Each row comes from the steps of one path. Every step used is in the known rows, and no mark comes twice. Write the path behind each row, first mark first.
In the rows, zero is written as 128.
Known rows
dirib > numol > noven > pivi > puze > depe > govemer > rutuv: [146 154 181 122 116 170 186 128 117 147 120 149 123 146 128 116 116 120
 133 113 130 184  92 115  57 135  86 146 111  92 172 123 132 154 105 174
 124 115 115 121 107 176  88 137  99 154 146 127  82  83  89 137 133 106
 141 146 155 160 119 163 117 117 147 130 208 118 135 128 122  97 160]
vetul > govemer > rutuv > puze: [168 164 172 133 122 141 156 103 134 156 137  92 166 210 145 123 114 160
 105 149 203 150  97 115 179 181 186 117 162 106 152 101 130 105 111 114
  91 129 171 176 162 163 193 112 143 134  91 105  98 141 113  78  98  78
  90 136 133 157 108 102 116  69 114 105 141  93  95 125 131 142 147]
pivi > noven > vetul > govemer > rutuv: [184 116 183 147 185 185 173 118 116 199 144 119 152 159  91 127 129 119
  85 187 174 147 116  64 111 175 168 129 113 127 160  93 129 109 164 160
 105 133 158 187 161 186 154  83 146 102 139 138 127  77 137 147 116 102
 141  98 118 160 100 180  93  92 149 122 186 143 145 143 127 126 174]
pivi > noven > rutuv: [171 129 163 162 193 150 167 137 102 178 133 119 138 123  73 110 130  93
  96 166 151 136 144  64 122 141 130 147  95 112 134  91 115 124 166 159
 127 140 144 174 159 154 112 117 142 103 133 155 136  79 152 161 127 116
 139  90 110 148 108 192 111 100 155 144 169 155 142 125 121  90 162]
puze > vetul: [117 102 169 126 134 139 137 130 193 164 112 109 115 109  86 140 110 116
 127 146 106  60 128 110  68 100 130 131 118 141 151 128 172 175  76 164
 141 122 115 111 131 132 132 132 126 138 101 138 135 104 127 118 116 136
 140 132 131 142 118 160 120 121 146 141 136 150 141 142 150 110 134]
rutuv > puze > depe > govemer > vetul > noven > numol > dirib: [169 123 193 111 152 171 162  82 169 159  57 127 144 148 123  92  89 119
  97 146 112 135  93 122 110 122 130 151 108 132 157  70 136 178 107 119
 124 145 136 183 110 170 141 148  88 172 131 102  62 138 102 134 135 117
  76 111 160 120 102 127  85  74 162 122 155 103 119 141 150 103 144]
rutuv > govemer > depe: [117 111 153 146 151 174 159 108 136 148 156 102 143 155 158 138  76 136
  92 135 169 121 109 143 135 177 153 134 155 153 162 139  89  94 111 121
 125 162 142 153 124 146 144 133 130 155 144 121  95 184 123 125 118 119
 105 109 118 159 122 124 105  94 147 124 150  73 112 106  91 165 127]
depe > noven > pivi > puze > vetul: [173 162 162 167 139 163 190 103 116 192 126 123 132 129 118 108 164 142
 111 150 122 149 147 111 101 134  88 131  79 101 175 105 117 169 115 129
 136 153 127 129  97 178  86 134  84 148 118 143 128  99  88 135 101 139
 163 128 134 167 105 159  78  76 168 156 147 169 159 102 105  80 155]
dirib > numol > noven > pivi > puze: [131 156 165 130 110 142 173 130  90 148 126 150 114 116 108 132 146 134
 139  83 123 179  99 116  68 148  95 161 103  98 138 125 120 137 131 173
 114 118 112 111 108 173  82 126 101 137 153 121 108  88  92 140 121 110
 133 137 154 164 118 145 117 114 156 141 211 127 138 113 125 130 162]
rutuv > puze > vetul > noven: [152 134 192 137 140 140 143 100 162 183 104 101 112 106  77 135 103 125
 102 119 133  91  87 124 124 120 143 154  85 140 119  79 139 188  91 137
 128 165 127 161 117 172 149 120 120 135 104 112 102 125  85  99 115 119
  73 101 154 150 104 115  97  46 162 140 155 131 107 111 167 135 134]
numol > noven: [148 170 129 109 142 105 163 131 151 125 111 117 138 127 124 129 145 112
 118  99 147 143 118 122 120 136 145 155 140  91 114 103 100 137 109 113
  92 127 104 109 152 170 128 127 121 124 126 128 131 101 136 133 152  97
 151 123 142 161 130 165 118 139 168 128 135 144 153 160  87 125 162]
numol > noven > vetul > govemer: [184 144 171  96 159 117 188 124 153 160 104 112 166 176 145 113 147 114
 109 131 142 159 111 101 119 164 169 146 153 101 120 101 141 140 116 110
  71 112 122 139 166 194 166 104 112 126 109 122 122  93 135 137 137  92
 161 132 148 158  85 178 105 101 198 106 159 144 166 189  79 146 194]
dirib > numol > noven > rutuv: [143 151 166 119 141 126 181 148  84 137 116 129 146 125 128 109 126 117
 143  95 127 166 111 106  76 130 103 144 107  97 124 124 138 159 113 164
 126 112  98 118 122 169 107 110 110 135 126 127  97  81  90 136 144 109
 127 148 158 161 117 149 134  95 173 121 179 124 139 141 113 111 174]
noven > vetul > govemer > rutuv > puze > depe: [211  94 217  94 148 169 166 112 136 181 120 107 181 210 163  99 100 123
  98 187 144 151 113 104 119 162 177 109 142 131 141 107 186 140 130 122
 101 115 170 188 148 171 182 107 125 134  99 116  78 113 121 130 102 111
 123 136 147 118  74 150 116  67 161  96 154 120 137 169 137 139 183]
numol > noven > vetul: [188 133 158  92 148 121 181 132 146 148 106 125 160 140 136 112 142  96
 113 129 132 157 127 113  99 143 156 145 134  98 105 102 137 147 117 109
  87 124 107 123 149 188 142 113 107 119 125 131 120  85 126 152 145 105
 170 122 151 147  99 188 116 118 199 113 141 158 165 181  91 132 194]
puze > vetul > noven > rutuv: [162 114 189 112 170 139 180 143 180 190 108  72 138 138  83 103 107  86
 136 147 111  83 105 101 104 101 145 138  98 124 156 118 164 211  75 159
 146 148 122 145 127 160 136 105 154 116  57 146 127  75 125 108 126 122
 131 124 116 145  89 166 128  74 183 124 156 137 137 167 117 100 144]
rutuv > noven > vetul > govemer > depe: [187 112 204 121 188 184 197  81  94 193 129  96 157 161 120  90  89 129
 116 146 162 122  90 134 125 146 140 110 122 143 151  81 155 135 157 129
 139 133 163 203 142 197 188 110 109 108 131 134 108 109 103 120 136 120
  95 100 134 118  88 140 107  54 177 123 160 129 161 139  79 167 162]
depe > noven > rutuv > puze > pivi: [195 166 179 168 168 138 197 103  98 175 102 100 172 148 148  77 124 117
 111 142 133 148 152 102 122 110  90 130  78 100 141  78 127 183  92 107
 126 166 120 159 120 170 119 126  88 160  85 131 108 107  76 128 124 138
 123 135 147 153 101 151  96  23 185 133 105 151 153 112 106  61 181]
depe > govemer > vetul > noven > pivi: [141 125 136 114 129 191 196 108 157 181  98 123 156 181 128  97 109 136
 124 175 116 198  72 140 108 155 114 123 125 112 210 110 140 144  76 120
 123 159 117 152 111 171 154 100 108 154 101 146  83  95  98  97 165 110
 142  97 127 164 116 152 112  91 159 106 147 111 125 126  69  71 156]
vetul > govemer: [125 147 151 131 138 124 145 103 145 148 124 103 145 205 146 132 138 158
 121 135 151 137  98 111 165 163 153 133 168 131 156 119 136 110 127 125
 100  96 158 170 161 153 180 110 134 149  99 111 135 140 146  96 111 101
 105 152 128 150  97 107 108  97 129 108 160 109 129 139 103 154 125]
vetul > govemer > rutuv > noven > pivi: [172 164 179 129 142 162 176  96 118 173 139  87 170 213 134  96 114 142
 126 143 205 147  88 123 168 185 164 111 158  97 186 108 129 106 122 127
 110 126 181 175 158 174 188 119 139 122  96 120 117 115 120  80 105  87
 109 130 109 137 104 127 128  71 123 114 152 102 127 132  94 139 148]
numol > noven > pivi > puze > vetul: [168 160 166 117 117 117 175 122 164 163 114 132 120 128  83 131 164 101
 104 110 128 153 124 111 100 152 135 176 121  76 131  99 113 141 122 130
  82 130 122 108 146 171  95 154 104 124 129 138 136  91 151 148 105 106
 174 111 136 154  96 201 106 137 173 149 172 166 158 143 103 121 172]
puze > depe > govemer > vetul: [128 102 167  95 151 193 153 113 193 147  92 130 124 173 166 105  67 107
 108 172  88 121 100 122  61  99  89 118 141 148 199 113 167 166  88 141
 136 110 126 173 110 133 133 150 127 187 109 130  72 113 153 137 160 134
 129 139 143 122 126 158 115 148 129 121 143 111 157 165 111  60 137]
pivi > puze > depe > govemer > vetul > noven > rutuv: [164 111 175 109 141 177 178 110 168 176 126 132 108 163 109 125  99 129
  82 169 107 158 109  95 102  97 122 146  89 141 163  88 154 168 148 132
  88 143 164 193 129 145 108 138 134 145 116 141  86 106 162 142 104 118
 109 109 140 140  95 152  82 119 126 135 182 123 116 137 125  73 129]
vetul > govemer > depe > noven > numol > dirib: [165 145 167 131 155 158 209 105 154 145 110  68 188 214 157 111 149 165
 114 155 153 166 118 122 160 169 174 113 165 113 187 101 108 128 120 115
 132 106 147 174 154 187 168  99 117 156 108 121  94 161 108 118 128  87
 115 148 140 176  91 126  84  96 175  85 157  87 134 157  56 154 146]
rutuv > puze > pivi > noven > vetul: [152 124 202 170 133 145 142  70 138 177 101 145 117 117  77 137 103 106
  90 122 133 124 110  98  96 122 114 171  72 138 127  61 120 127 127 141
  80 165 139 172 131 148 121 146 108 150 134 101 126 118 114 141  98 135
  81  95 152 123 105 154  84  68 136 146 157 137 142  88 190 120 161]
govemer > vetul > noven > rutuv: [181 108 148  82 149 167 203 149 105 188 131  76 188 138 107  97 119 128
 129 146 131 160  93 125 103 157 168 114 103 103 143 106 133 149 121 119
 100 185 123 176 111 154 140  77 171  98  71 135  68  79 131 113 145 105
 112  91 124 167 116 132 142  89 160 107 141 100 126 164  80  94 193]
noven > vetul > govemer > depe > puze > pivi: [180  77 214 105 136 162 195 104 150 168 122 109 184 212 170 117  99 125
 103 190 116 185 114 113 115 154 143 115 139 130 157 104 162 117 122 122
  95 107 150 174 146 166 167  99 121 145  94 121  95 122 121 145 111 116
 114 138 145 137  69 164 101  75 178  81 160 127 157 161 102 153 165]
numol > noven > pivi > puze > rutuv: [180 165 167 123 116 113 166 132 150 151 123 125 141 145  89 117 162  95
 106 114 143 171 124 106 123 149 130 175 122  61 120  96 103 138 128 120
  72 127 130 103 148 171  89 150 110 128 130 142 142  79 168 145 112 100
 177 105 130 136 104 194 109 135 159 146 170 161 170 137 102 116 175]
pivi > puze > vetul > govemer > rutuv > noven > numol: [152 120 188 141 140 165 177  96 163 197 129 118 102 136  49 146 116 163
  93 144 165 116 120  86 102 113 169 150  96 125 166  90 161 152 141 156
  99 145 176 149 164 159 135 134 122 118 134 140 126 115 123 117  61 104
  93 107 135 158  91 133  76  88 120 145 187 130 100 111 148 127 119]

Which path is each row?
[184 142 179 150 121 167 163 114 123 158 115 120 157 138  92 108  90 109
 109 141 198 158 126 110 116 134 166 140  97  82 156  84 109 127 102 136
 108 186 149 134 140 145 122 142 141 123 125 120  90 112  90 128  93 108
  97 106 128 131 124 144 134  80 107 124 131 102 100 100 177  92 164]  govemer > rutuv > puze > pivi > noven > numol
[175 111 159 101 119 179 185 139 119 199 148  86 173 140  76 112 129 132
 121 144 134 167  85 126  96 159 156 127  94  94 158 104 118 143 129 127
  83 184 135 156  96 156 109  91 166 107  91 138  82  63 152 113 120 105
 129  80 114 157 120 131 123 112 136 124 166 108 143 141 101 103 183]  govemer > vetul > noven > pivi > puze > rutuv
[154 116 127  83 136 172 187 139 117 180 138  86 165 125 105 119 119 145
 131 134 136 150  79 137  96 154 168 116 107 121 155 113 116 142 118 120
  98 185 115 169 100 156 141  76 173 105  90 125  77  88 122 106 150 102
 109  96 128 179 134 111 130 115 144 111 143  94 129 153  88 111 172]  govemer > vetul > noven
[148  99 183 109 126 165 208 138 171 137 144  84 151 135 145 139  76 126
  95 181 129 170 111 154 121 122 116 107 114 117 169  99  91 142  95 133
 152 139 104 144 114 164 127 104 150 126 100 145  68 133  89 135 147  92
  85 115 144 186 129 152 109 106 169  99 146 124 125 134  76 137 112]  govemer > depe > puze > vetul > noven
[101 136 168 141  99 117 161  87 150 120 100 165 147 137 157 136  80 128
 115 156 129 187 128 120 107  97  42 135  95 104 169 103  88 114  95 119
  75 128 107  98 114 120 113 143 108 151 105 107 145 111 113 145 120 126
  77 146 139 140 134 149 104  81 114 115 121 157 162 110 146  88  91]  depe > puze > pivi
[137 114 141 169 192 166 173 128 112 176  95 133 118 109  53 112 137 120
 106 142 143 149 136  68  97 136 144 177  96 115 162  96 101 125 167 178
 159 147 135 135 149 162 102 118 135 120 176 150 139 102 128 175 124 115
 112  94 111 147 107 152  99 105 146 131 198 135 136 113 126 114 136]  pivi > noven > numol
[142 128 166 123 133 149 175 117 159 141 145  72 150 213 154 136 122 157
 107 147 150 155  94 132 165 172 172 119 178 135 165 111 123 102 127 126
 122 103 157 188 161 155 175 105 151 152  99 123  95 161 138 105 121  87
 100 139 133 166  98 118 108 117 141  92 165  83 122 141  71 172 137]  vetul > govemer > depe
[166 125 203 122 140 173 154  85 157 177  87 124 123 154 131  99  79 112
  90 146 107 144  76 133 109 135 104 152 108 136 156  78 140 168 106 125
 127 146 137 195  97 162 135 151 107 177 113 106  59 132 111 121 130 128
  81 105 155 122 101 134  97  68 155 131 165 114 128 113 144  96 149]  rutuv > puze > depe > govemer > vetul > noven > pivi
[121 113 125 120 120 182 171 107 159 160 104 141 148 164 137 113  99 150
 112 183 121 174 104 139  89 143 116 113 139 123 193 111 155 132  77 120
 116 144 110 142 129 147 161 110  93 166 122 144  84 113  98 100 161 116
 142 103 140 169 132 147 105 113 138 107 121 116 120 121  93  68 150]  depe > govemer > vetul
[204 152 172 139 173 176 207 110 106 187 124  96 190 184 180  88 134 149
 116 185 159 162 135 106 117 149 138  93 116 111 169 103 145 167  96 108
 126 142 133 159 123 205 161  79 101 144  96 133 100  99  66 120 130 115
 151 151 143 174 102 137  90  44 185 107 122 142 158 151  84  97 180]  depe > noven > vetul > govemer > rutuv
[177 128 192 166 200 167 168 113 124 186 110 129 129 140  85  97  99  87
  73 177 142 138 131  64 115 135 110 160  89 122 145  68 123 145 153 159
 127 137 145 201 155 166 120 132 125 135 135 147 113  90 142 160 128 115
 115  85 130 141  98 195  90  73 162 147 177 154 139 113 136  73 164]  pivi > noven > rutuv > puze > depe > govemer
[197 120 188 131 147 111 152 131  94 156 107 113 171 142 122  77 112 100
 102 149 127 150 151 109 155 139 136 138  99 108  82  93 156 152 135 112
 122 143 146 168 149 136 131 145 106 129 100 133  93 125 114 141 106 129
 108 107 142 107  82 156 134  42 174 130 124 138 111 117 144 103 177]  noven > rutuv > puze
[185 135 171 119 187 151 205 134 115 176 134  59 174 183 137  87 101  92
 124 135 149 157  80 124 184 151 161 141 112 119 150 117 101 163 116 119
 132 178 146 187 118 175 143  96 168 113  75 136  99 115 125 116 138 105
 103 104 100 144  86 139 127  42 190 105 166  86 117 153  61 130 145]  vetul > noven > rutuv > govemer > depe
[170 144 199 144 149 151 210  93 150 165 124  60 172 223 160 115 117 147
  99 147 151 163 109 121 157 156 147 123 148 121 175  79 119 128 101 117
 109 127 152 204 156 176 166 108 131 172  71 120  89 154 114 101 117  95
  91 141 145 173  82 132  90  60 168  95 157  95 137 127  71 133 163]  vetul > govemer > depe > noven > rutuv > puze > pivi
[104 113 140 134 147 175 154 103 112 179 144 119 158 133 135 131  84 155
 102 135 170 111 103 125  92 189 154 135 141 145 164 139 110  93 109 120
  82 181 135 144 112 132 156 122 125 147 136 108 100 146 132 109 111 121
 110 100 118 167 131 114 106  82 129 133 137  84 118 112 114 133 153]  rutuv > govemer > vetul
[134 128 174 124 128 140 188 109 154 134 139  89 165 208 176 139 105 168
  96 168 160 185  98 134 171 169 138 113 169 123 174 103 106  96 121 115
 110  99 145 176 152 161 178 104 143 150  98 118  91 158 122 109 126  77
  78 141 143 181 105 119  99  90 144  88 166 103 125 131  72 164 116]  vetul > govemer > depe > puze
[158 151 147 143 115 177 158 101 156 143 109 140 149 184 145 105  85 133
 103 183 173 184 106 139 146 139 130 114 133 102 180 100 141 139  66 110
 131 154 133 137 143 162 169 124  90 157 127 139  80 128  58  86 143 102
 128 109 141 146 132 144 112  73 128 110 107 112  83  98 125  72 134]  depe > govemer > rutuv > puze
[137 129 199 114 127 153 208 119 116 148 115 130 154 155 152 130 101 132
 131 115 125 193  87 113  57 137  91 138 113 110 155 111 131 140  99 163
 101 107  96 128 121 185 123  99 107 151 125 111  89  88  77 141 141  97
 105 157 173 180 109 154 103  86 177  97 200 117 157 143 104 134 168]  dirib > numol > noven > vetul > govemer > depe > puze > pivi
[170 168 154 117 113 113 172 123 141 152 120 133 130 137  97 125 171 107
 106 103 135 181 125 117 121 159 131 174 125  73 122  99  98 126 141 117
  74 130 128 113 143 170  91 153 106 120 136 136 135  98 151 150 110 103
 172 110 137 149 100 189 108 139 167 148 170 157 151 135  95 126 174]  numol > noven > pivi > puze
[182 114 185 122 184 175 173  85  84 185 120 121 145 121 104  84  92 116
 124 135 150 106 104 132 107 125 117 115  93 142 134  90 160 147 159 130
 145 145 152 172 124 183 164 124  95  98 146 138 126  92  96 131 139 135
 112  93 131  98 102 145 116  60 170 139 141 151 167 136 109 147 160]  rutuv > noven > vetul
[179 163 155 167 192 149 200 114  89 177 120  96 181 158 169  75 117 127
 113 156 151 142 155  98 133 137 104 119 101 109 157 112 119 169  94 106
 135 164 124 148 119 177 132 116  90 154  99 140 117 117  84 126 129 136
 143 138 129 165 108 149  96  23 190 131 111 139 150 120  76  74 167]  depe > noven > rutuv > govemer
[124 119 181 147 125 142 153 123 131 144 133 133 196 144 154 123  51 142
  92 198 175 171 123 108 122 132  71 123 105  88 161 102  91 126  93 104
  71 133 117  95 116 137 140 121 109 147 119 126 121  90 131 123 124 102
  89 111 127 157 150 128  97  50 116 116 122 150 162 110 134  91 101]  depe > puze > rutuv > govemer > vetul
[194 160 182 107 164 112 187 124 158 147  82 114 156 159 136  81 112  81
  94 131 133 162 127 103 127 127 127 163 127  84 113  73 136 173  95 108
  96 127 117 152 163 177 139 148  98 151 104 136  95 101 132 142 148  97
 139 117 155 141  93 197 113  79 204 124 137 151 147 161  91  83 190]  numol > noven > rutuv > puze > depe > govemer
[176 103 188 148 187 185 182 117 127 195 146 110 142 158  95 136 129 123
  80 186 150 145 115  76 109 173 164 135 121 139 157  90 123 104 172 165
 117 124 153 198 157 188 149  86 147 112 141 141 121  97 142 160 125 102
 133  93 123 166  93 180  86 103 166 119 199 137 152 142 108 140 170]  pivi > noven > vetul > govemer > depe
[174 130 198 161 151 156 133 127 120 161 134  94 168 151  79  73  91  83
 135 144 164 103 112 113 129 108  88 132 103  82 144  92 138 168 116 139
 133 126 150 117 131 150 120 144 116 129 125 155 153  49 170 111 123 131
 143  90 100  71 122 152 129  86 119 146 137 145 200 120 127 104 145]  puze > rutuv > noven > pivi
[195 103 168 122 149 190 213 140 128 152 150  77 170 151 166 110 116 128
 102 173 126 166 140 153 110 137 142  91 119 126 156 100 119 148 116 118
 166 149 112 168 111 182 127  95 127 141 117 151  59 136  75 150 148 118
 139 120 150 171 115 153 105 108 194 104 131 116 146 139  57 129 177]  govemer > depe > noven > vetul
[172 144 189 151 136 162 198 111 150 167 152  63 166 227 144 123 136 155
  97 166 158 172 108 119 164 167 147 119 154 105 181  90 115 123 122 122
 109 111 163 182 150 180 149 106 134 162  96 137 102 136 141 104 106  88
 124 132 130 174  90 133  80  91 148 105 175 104 145 123  66 143 151]  vetul > govemer > depe > noven > pivi > puze > rutuv
[117 115 179 142 159 179 193 102 154 164 147  93 153 154 157 144  53 134
  83 158 172 136  90 138 133 163 129 133 133 141 187 128  75 118  88 123
 119 165 129 148 111 164 153 123 129 148 120 119  95 166 103 118 125 103
  81 110 124 183 122 132  88  53 165 117 159  93 118 113  85 154 103]  rutuv > govemer > depe > puze > vetul > noven
[142 136 175 116 141 143 180 130  97 154 116 130 142 145 140 126 129 139
 140 107 128 168  90 108  64 148 118 141 123 117 135 125 152 148 115 164
 114 103 105 129 122 184 134  93 103 140 136 114  98  88  84 131 141 100
 126 154 164 172 104 139 112  91 177 108 200 118 145 153 113 142 175]  dirib > numol > noven > vetul > govemer
[173 143 178 133 160 157 210 117 138 157 138  58 176 223 171 109 127 151
 107 160 157 167 113 122 164 167 157 107 163 118 171 100 123 128 115 118
 129 114 152 195 156 177 172  96 138 157  80 133  87 150 118 107 129  89
 111 145 137 181  88 131  98  76 172  91 154  96 136 143  46 137 157]  vetul > govemer > depe > noven > rutuv
[148 118 168 155 173 193 193 105 122 170 152  92 165 164 176 122  80 138
  86 155 165 133 117 136 119 172 146 122 139 149 174 125  95 117 100 114
 134 172 137 160 108 175 150 117 110 159 140 125  88 170  91 131 125 123
 120 112 128 173 115 135  87  60 175 122 141  89 129 112  71 148 150]  rutuv > govemer > depe > noven > vetul
[162 136 159 131 182 160 182  80  98 154  65 123 163 109  74  65 124 125
 144 108 161 110 123 125 119 116 134 140 102 107 157  90 120 153 160 133
 162 144 146 131 135 180 143 149  70 101 175 129 138 117  90 146 136 127
  98 101 120  95 107 133 111  78 164 134 142 123 149 145 112 146 129]  rutuv > noven > numol > dirib
[190  76 198  97 148 165 182 121 138 172 136  97 178 207 160 112 118 131
 104 181 118 167 116 118 128 170 175 107 155 141 139 117 175 122 136 122
 118 105 157 184 150 171 174  90 124 134 107 129  87 130 124 139 116 113
 135 130 142 136  68 154 111  89 184  86 163 114 141 168  91 170 179]  noven > vetul > govemer > depe
[178 120 199 112 193 183 175 111 156 167 100 103 144 184 193  89  98 110
 110 169  97 111 121  99  78 103  97 113 126 148 177 107 163 193 105 134
 143  98 139 187 105 167 130 129 121 178  96 120  93 109 141 151 142 138
 130 171 146 121  99 151  95  99 166 120 153 136 192 183 102  86 152]  puze > depe > noven > vetul > govemer
